Every row comes from one small tree of marks. The marks that hang from a mark follow it in brackets, in the order of their numbers. Every link used is in the known rows. Which tree was each row made from?
In the rows, 128 means zero.
Known rows
j507[j870[j456]]: [105 133 196 129 123  97 154 146  85 133 110 121 106 189 120 133 167 107
 134 124]
j618[j456[j187 j643 j959]]: [ 92 127 157 136 124 119 145 129  98 116 167 101 105 125 108 105  93 115
 147 146]
j187[j507[j643 j959]]: [115 128 106 142 158 113 165 173  91 112  85 111 115 183 125 124  51 108
 136 126]
j643[j456[j187[j507]]]: [112 124 126 147 141 113 137 151  91 122  96 106 107 185 127 147  90 105
 160 125]
j643[j456[j870]]: [ 99 103 169 147 129 118 149 134  93 121 109 124 114 210 134 124 106 109
 143 124]
j456[j643 j959]: [ 97 116 162 122 136 113 157 135  95 113 147 114 107 192 106 117  20 117
 144 136]
j618[j456[j187 j643 j870]]: [ 97 120 176 164 123 124 138 121  93 123 141 117 125 110 120  89 129 119
 133 137]
j618[j456[j187]]: [106 123 179 157 116 125 133 136  81 124 123 112 104 122 107 121 186 113
 146 136]
j870[j456]: [107 125 177 132 123 105 137 138  87 128 124 120 108 203 102 139 154 114
 139 117]
j187[j507[j618]]: [120 120 179 161 125 111 141 135  73 116  92 128 105 192 119 146  30 110
 146 129]
j618[j456[j187 j870 j959]]: [ 92 138 158 163 120 121 146 130 104 117 158 103 116 117 127 102 189 109
 144 138]
j618[j456[j187 j643 j870 j959]]: [ 88 130 157 151 125 119 148 122 107 116 172 105 122 114 124  87 112 114
 141 141]
j456[j187 j959]: [103 134 145 142 140 123 144 140  96 118 137  99 106 164 108 127 134 107
 155 131]
j507[j643[j456[j959]] j870]: [ 94 106 151 128 138 114 177 155  96 114 105 108 104 206 142 116  57  94
 152 140]
j643[j456[j187 j870]]: [102 114 153 158 135 127 136 130 100 125 112 111 119 180 132 120 147 103
 150 124]
j380[j870[j456[j643]]]: [ 91 116 177 142 129  96 142 128  87 132 158 123 112 197 105 111  98 123
 120 122]
j380[j870[j456[j187]]]: [ 97 133 158 161 132 106 130 132  93 137 146 108 112 169 106 122 213 112
 131 116]
j380[j870[j456[j643 j959]]]: [ 81 125 159 132 131  93 153 128 103 125 189 110 108 202 110 108  83 119
 125 125]
j507[j618 j643[j456] j870 j959]: [107  99 163 133 136 120 172 139  96 116  78 112 106 217 150 116  21  85
 134 135]
j870[j456[j187[j507[j959]] j643]]: [112 152 103 121 153  95 140 147 113 126 136  95 120 171 117 127  75 110
 134 117]
j870[j456[j187[j507] j959]]: [106 159 113 136 140  98 138 148 107 123 148  92 111 172 117 143 142 105
 154 121]
j643[j456[j959]]: [ 95 109 150 121 129 114 156 140  97 113 133 108  96 226 123 139  74 104
 155 132]

Write each row's tree
[107 121 209 152 107  97 158 130  74 119 107 131 104 143 139 116   4 112
 134 149] | j187[j507[j618[j456[j643]] j870]]
[ 93 124 131 146 138 123 145 130 113 118 141  98 116 183 137 118 127  98
 156 127] | j643[j456[j187 j870 j959]]
[109 145 104 146 161 109 151 148 112 119 120 105 132 148 134 104  52 112
 131 123] | j456[j187[j507[j959]] j643 j870]
[110 103 127 146 143 115 152 162  82 114  79 118 108 207 131 136  27 107
 153 129] | j187[j507[j643[j456]]]
[117 146 151 156 146 106 152 162  85 127  84 113 112 139 130 133 130 105
 148 131] | j456[j187[j507[j870]]]
[107 124 192 180 105 109 144 123  79 114 112 131 113 148 140 120  86 113
 136 135] | j187[j507[j618[j456[j870]]]]
[ 94 111 191 155 114 114 150 124  87 119 140 130 119 142 122  93  89 124
 128 138] | j618[j456[j643 j870]]
[ 88 128 176 153 114 112 160 134  95 113 153 115 111 151 127 106 152 114
 138 137] | j618[j456[j870 j959]]
[ 84 136 138 141 138 100 141 124 109 129 189  97 115 171 108 105 117 113
 132 125] | j380[j870[j456[j187 j643 j959]]]
[102 115 176 148 121 124 136 127  84 123 136 115 111 123 105 107 108 119
 141 141] | j618[j456[j187 j643]]
[ 98 119 133 130 136 121 144 136 104 117 136  95 101 198 121 136 106  99
 162 132] | j643[j456[j187 j959]]
[ 97 116 134 137 146 124 164 152 103 118 108  94 109 175 140 111  97  89
 157 140] | j507[j643[j456[j187 j959]] j870]
[111 120 143 157 125 115 158 146  86 108  98 114 107 161 133 117  36 104
 132 138] | j187[j507[j618[j456] j643 j959]]
[106 128 158 132 135 111 125 124  97 132 142 109 119 171  98 120 115 114
 141 122] | j870[j456[j187 j643]]
[119 120 132 153 146 118 158 150  89 110  83 114 113 193 131 125   4 101
 134 130] | j187[j507[j618 j643 j959]]
[107 108 154 148 144 127 154 152  90 125  78 107 113 170 137 113 113  93
 151 136] | j507[j643[j456[j187]] j870]
[112 142 131 136 141  99 128 140  96 129 132 108 120 165 109 131  81 116
 144 122] | j870[j456[j187[j507] j643]]
[108  81 179 153 122 134 143 123  79 114  89 123 106 224 124 126  20  98
 150 133] | j507[j618 j643[j456]]
